Each row was made from one path, in order. Every step used is in the known rows, and no mark comes twice. Write each row's path.
Known rows:
v k l n: -0.350  4.710 -0.006  0.454  0.496 -0.243  1.789 -0.982  0.462  0.474  0.347  1.095  2.178 -0.064 -1.134  1.194  1.592 -0.155  0.929  0.332  0.867  5.364  1.458 -1.211
l t p:  0.199 -2.123 -1.332 -0.002  0.381  0.113 -2.670  1.137 -1.045 -0.218  0.878  0.607  1.573  1.307  3.502 -2.691 -0.411 -0.352  0.328 -3.151  0.898  0.471 -3.840  0.967
n v k p t:  0.562 -0.628  1.517  0.241  0.214  0.892  0.072  0.412 -2.117  1.317  0.139 -0.571 -1.151  0.658 -0.361 -0.566  0.295 -0.716  0.111  2.019  0.749  0.658 -0.382  0.817
n p v: -0.419 -1.913  0.926 -0.717  0.632 -0.041  0.415 -0.160 -0.878 -3.064 -1.359 -2.350 -0.067 -2.013  3.034  0.062  1.146  0.615 -0.668 -2.816 -3.366 -3.894 -0.287  0.051
p t l n: -0.567  0.786 -1.026 -0.139  2.118 -1.146  0.719 -2.409  4.729  0.393  1.184  2.917 -2.076 -0.040  1.021  1.863  0.807  1.471  0.461 -1.943  0.904  4.204 -2.310 -2.517
l t p v:  0.271 -0.512  1.400  0.804  0.264 -0.014 -1.089  0.775  0.778 -2.761 -1.100  2.433 -0.275 -2.661  1.375 -2.504 -0.050  0.460 -0.530 -5.224 -0.639 -0.859 -2.891 -1.625
l t p n: -0.639 -1.401 -1.287  1.228 -0.144 -2.201 -1.568  0.984  0.439 -0.992 -1.521  4.755  1.747  0.585  0.772  0.104 -0.484 -0.527  1.471 -3.118  0.185  0.601 -2.504 -1.297
l t p v k:  0.789  0.632  2.296  0.040 -1.458  2.858  0.521  0.116  0.157 -3.706 -0.173  0.159  2.221 -3.736 -0.099 -3.635  0.143 -0.452 -0.724 -1.346  0.074  2.085 -1.659 -0.172
p t l n v k w: -0.215  0.227 -0.753 -0.582  0.407 -2.999  1.903 -0.676  1.057  0.261  2.570 -0.630 -2.131 -2.508 -1.542 -2.049 -1.203 -0.384 -1.055 -0.590  3.274  2.797  1.546 -0.515
n t:  0.882 -2.100 -0.579 -0.465  0.888 -0.748 -2.121  0.646 -3.227  2.181  0.679 -4.089 -1.703  6.830  1.128  0.062 -0.955  0.009 -0.668  1.983 -0.071 -4.100  0.616  0.957
p v k n: -1.042  3.192  1.477  1.280 -1.528  1.035  1.887 -1.391  0.384  0.621 -2.314 -0.353  1.226  0.547 -2.777  0.152  0.236 -0.545  0.635 -1.957 -1.773 -0.316  2.172 -0.087
l t p n v k c: -1.457  1.050  1.372 -1.080 -2.524 -2.658 -0.995  1.474  0.126  0.816 -0.234  5.551 -1.455  1.612 -2.146 -0.788 -1.837 -0.915  0.467  0.041 -0.252 -1.284  1.384  0.447
n v k:  0.108  0.592  2.848 -1.936 -0.418  1.688 -0.124 -1.090 -2.615  1.059  1.497 -4.869  0.961  2.770  0.701 -1.912 -0.162 -1.177 -0.412  4.021  0.268 -1.838  0.399  3.612
l n p v k: -0.242  1.160  1.635 -1.325 -1.135  1.896  2.467 -0.861  0.971 -3.885 -0.112 -0.407  1.364 -3.396  0.657 -1.651  1.504 -0.324 -0.779  0.497 -1.422  2.130 -0.234  0.456
k n l: -0.890 -0.170 -2.076 -0.169  0.023  0.569 -0.551 -0.024 -2.095  4.614 -0.809 -6.508  1.546  0.848 -0.997  3.623  0.810  0.010  1.553  1.447 -2.202 -4.251  3.237  0.163
p t l n v k:  0.198  1.658  2.647 -1.832  0.078  0.886  0.909 -1.618  1.490  0.996  2.029  1.030 -2.377 -0.640 -1.197 -0.267 -0.292 -0.553 -0.564  4.326  2.092  1.793 -1.142  0.529
l t p n v k w c: -0.183 -1.062 -0.911 -0.078 -1.634 -2.932  0.254  2.626  3.018 -2.699  0.842  6.239 -1.312 -2.305 -2.255 -1.918 -2.122 -0.365 -0.504  4.436  1.427 -2.107  2.311  0.743
t l: -0.316 -1.936 -1.491 -0.675  1.960  2.084 -1.055 -2.630  1.355  0.983  1.977 -7.095  1.964  3.185  4.324  0.469  0.449  1.452 -0.306 -1.519 -0.793 -0.447 -1.748  2.985
l t: -0.114 -0.713 -0.388 -0.456  1.771 -2.011 -1.697 -1.692  2.324  0.879  1.008  0.020  1.119  3.880  2.368 -2.925  1.149  0.169  0.070 -3.271  0.805 -1.309 -0.050 -3.358
w c: -0.288 -1.321 -0.202 -0.172  0.340  0.233 -0.509 -0.008  1.930 -1.425 -0.122 -0.249  0.865  2.978  2.062  0.943  0.110  1.509  0.527  3.533 -2.979 -3.965  2.422  1.557
p v k l t:  1.089  2.455  1.671  0.785  0.639 -0.490 -0.039 -0.574  1.472 -0.409 -0.282  1.888  1.294 -2.431 -2.215 -1.466  1.174 -0.160 -0.248 -1.547  1.362  0.937  2.107 -5.522
n l t p v k:  1.117  0.013  1.738 -0.512 -1.654  3.712  0.398  0.817 -0.313 -2.825  0.036 -1.954  2.150 -5.986 -0.985 -2.379  0.409 -0.429 -0.649  0.813 -0.102  1.149 -0.846 -0.562
v k t l:  0.586 -1.076 -0.661 -0.789 -0.013  1.805 -0.054 -2.195  0.195  2.979  0.951 -3.724  0.803  0.729  0.276  0.739  0.025  0.589 -0.366  1.059  0.984 -0.260  1.385  1.430
p v k:  0.332  1.311  2.903 -0.014 -0.888  2.834  1.723 -1.635 -0.456 -2.977 -0.654 -3.858  2.916 -1.836 -0.036 -2.125  0.947  0.058 -0.436 -1.073 -1.701  1.198  1.100 -0.077

Write each row's path:
 0.264 -1.827 -0.693  0.550  0.400 -2.512 -1.497  0.913 -1.957  1.380 -1.142  0.220 -1.657  5.884 -1.079  2.022 -1.194 -0.282  0.162  1.824 -0.160 -3.761  0.911 -0.901 -> p n t
-1.290  1.499 -1.706 -0.883  1.961 -0.325  0.619 -2.960  4.936  0.699  2.148 -0.484  0.129  2.897  2.925  0.265  1.265  1.282 -0.140 -1.431  0.516  3.410 -2.618  1.255 -> t l n
-0.928 -1.521 -1.341  1.478 -0.392 -0.721 -1.070  1.091 -2.284 -1.140 -2.108  1.250  2.801  0.872  1.541  1.785 -0.684 -0.317  1.881 -2.599 -1.426  0.311 -2.071  1.561 -> t p n
-0.071 -2.071 -0.491  0.242 -0.560 -0.645  0.502  0.360 -2.255  0.183 -1.819  1.602 -1.588 -2.541 -0.918  3.217 -0.201 -0.645  1.510 -0.008 -1.292 -0.468  1.537 -3.059 -> v k n p t
 0.441 -1.649 -1.205 -1.348  1.475 -0.841 -1.929 -0.539  1.451  2.168  1.462 -3.077  1.242  0.416  0.903 -1.088  1.445  0.223  0.234  0.099  0.672 -2.908  1.254 -3.935 -> n l t
-1.119  1.414  1.182 -2.314  2.078 -1.643 -0.752 -1.889  2.632  3.341  2.579  0.485 -3.793  4.156  1.758  0.061 -0.102  0.174 -0.941  2.193  1.493 -2.384 -2.709  3.096 -> t l n v
 0.355 -0.758 -1.585 -0.392 -0.067  2.128 -0.861 -0.913  0.949  3.021  1.596 -3.721 -1.756  4.571 -0.922  1.322 -1.355  0.118 -1.156  3.275  0.994 -1.486 -0.614  3.099 -> v k n t l
 0.873  1.455  1.320  0.630 -0.329  2.238  1.279  0.646 -3.583 -1.790 -1.257 -3.146  2.494 -4.548 -1.047  1.964  1.071 -0.257  0.111  0.935 -1.377  0.458  2.959 -0.621 -> n p v k l
-0.418 -2.740 -1.076  0.465  0.437 -2.130 -0.259  0.515 -2.109  0.964 -2.171  1.972 -2.567 -1.159  0.128  4.038 -0.149 -0.197  1.686 -1.522 -1.798 -2.153  1.206 -3.500 -> k n p t
-1.263  2.458 -0.186  0.714 -1.365  1.008  1.009 -1.573 -0.819  2.201 -1.102 -2.481  2.640  3.443 -1.442  0.385  0.168 -0.962  1.293 -0.561 -1.215  0.337  2.330  1.560 -> v k n
-0.604 -1.707 -2.477  0.482  0.281 -2.895  0.545  0.832  1.742 -1.885  0.640 -0.569  0.585  1.031  1.177 -0.669 -0.721  1.355 -0.046  0.609 -1.463 -3.115  4.380  0.906 -> k w c
 0.529 -0.091 -0.174  0.021 -0.193  2.133 -0.162 -0.879  1.945  1.632  0.653 -2.155 -2.784  2.143 -2.019  1.211 -1.355  0.435 -1.666  2.093  0.564 -1.972 -0.497  1.789 -> p v k n t l
 0.566 -0.835  0.211  1.095  0.112  1.657  0.531  0.057 -1.641 -0.077 -0.238 -1.364  1.249 -0.026  0.325 -0.470  0.909 -0.238  0.616 -0.138  0.042  3.179 -0.020 -0.226 -> v k p t
 1.109  0.461 -1.115  0.216 -0.975  1.454 -1.258  3.317 -4.049  0.544  0.786  1.530 -0.917  0.533 -0.671  0.590 -1.555 -1.005 -0.174  3.366  1.923  2.923 -2.486  2.805 -> v k l n t p
 0.501 -2.764 -0.693  0.291  2.200  1.017 -0.777 -2.009  1.256  0.553  0.759 -3.059 -0.809 -0.379  1.910  2.437 -0.142  1.655  0.343 -1.945 -0.226  0.482 -1.339 -1.646 -> p t l
-0.248 -0.822 -0.506  1.334 -1.997 -0.916 -0.290  1.396 -3.220  0.403 -2.911  3.814  1.968 -1.231 -1.715  1.894 -1.002 -0.977  1.833 -0.267 -0.109  0.564  0.497  0.174 -> v k t p n
-0.023 -1.600 -2.473 -0.040 -0.493  0.521 -2.572  2.129 -1.111  2.261  0.355 -0.008  0.815 -0.951  0.520 -0.111 -0.443 -0.633  0.870 -0.709  0.734 -1.455 -2.142  0.228 -> k n l t p
 0.798  1.473  2.019 -0.124 -1.825  2.646  1.125  1.062 -0.518 -3.087 -0.102  1.302 -0.195 -2.529 -1.366 -2.131 -0.540 -0.533 -1.049  1.402  0.475  2.941 -1.996  1.247 -> l n t p v k
 0.185 -1.644 -0.522  1.406  1.357 -0.187 -0.364  0.168 -1.608  1.037 -0.713 -0.970  0.146  1.697  1.578  0.433  0.956  0.396  0.882 -2.145 -0.566  1.008 -0.372 -0.858 -> k p t
 0.409 -1.771 -1.996 -0.194  0.057  2.251 -0.713 -0.118  1.532  1.054  1.754 -2.874 -0.277  4.137  0.032  0.580 -0.595  0.033 -1.522  4.254  1.392  0.032 -1.927  4.451 -> v k p n t l
-0.642  0.690  0.978  1.088  0.803  1.082  0.666 -0.371  0.399 -1.179 -1.031 -2.892  1.466  1.574  2.289 -2.180  1.833  0.707 -0.971 -3.885 -2.150 -1.358 -1.012  2.508 -> k p v
-0.612  0.804  1.701 -1.694  2.235 -2.333 -0.556 -1.373  2.488  3.075  1.831  3.003 -5.618  2.034  0.344  1.317 -0.484  0.372 -0.525  1.948  1.763 -1.714 -2.495 -0.020 -> p t l n v
 0.197  0.627 -1.299  0.639 -1.251 -1.997  2.091  1.712 -0.743 -2.972  0.933  0.074 -0.582 -3.295 -1.851 -3.761 -1.383 -0.552 -1.530 -2.422  2.083  3.340  0.905  0.287 -> l n t p v k w
-1.012 -1.851 -2.862 -2.372  0.847 -1.448  0.128 -0.829  1.714  1.465  1.254  1.173 -1.571  0.421  3.261  1.807  1.171  0.308 -0.315  0.952  0.076 -0.522 -1.031  1.563 -> k t l n p
 0.077  0.308 -0.815  1.714 -0.939 -0.721 -0.768  1.646 -0.793 -1.051 -1.679  4.859  2.821 -2.352 -1.668  1.067 -0.484 -1.014  1.471 -0.908  0.893  2.829 -0.868 -1.787 -> v k l t p n
 0.417 -0.610  1.546  1.159 -0.619 -0.257 -0.502  1.297 -2.913 -0.395 -2.857  1.876 -0.955 -3.062 -0.124  0.207 -0.552  0.511  0.029 -4.401 -1.458 -2.504 -0.400 -0.566 -> k t p v
-0.033  4.707  0.788  1.018 -0.325  0.687  1.824  0.586  0.032 -1.373 -0.629  3.387  1.151 -3.786 -1.801  0.989  0.924 -0.083  0.491 -0.670  0.571  5.555 -0.419 -0.752 -> t p v k l n
 0.341  0.107 -1.048  0.336 -1.894 -1.452  1.728  3.103  2.849 -4.225  0.711  5.313 -2.406 -3.385 -2.606 -1.700 -1.964  0.593 -1.422  4.114  0.620  0.230  2.077  0.955 -> l n t p v k w c
-0.805  3.903 -0.762  0.786  1.737 -2.050  0.830 -0.868  0.456  1.619 -0.121  1.408  0.953  1.461  0.107  2.221  1.614  0.432  1.216 -1.563  0.124  3.228  1.065 -1.807 -> k l n
 1.130  3.095  1.026  0.347  0.130 -0.919  0.674  1.149 -0.396  0.608 -0.133  2.828 -3.316  0.954 -3.743  1.194 -0.240 -0.173 -1.030  3.272  1.455  0.765  1.397 -2.407 -> p v k l n t
 0.590 -1.174  0.880  0.220  0.071  0.848 -1.152  1.469  0.224 -1.937 -0.858  0.380 -0.253 -4.893  0.486 -1.265  0.215  0.497 -0.470 -2.859 -0.713 -2.063 -2.146 -1.988 -> n l t p v
 0.642 -0.432  1.600 -0.705 -1.625 -0.277  1.124 -0.171 -2.684  0.820 -2.119  0.744 -0.381 -2.628 -1.770  0.145  0.496 -0.451 -0.193  0.742 -0.577 -2.514  3.942 -1.686 -> n p v k t
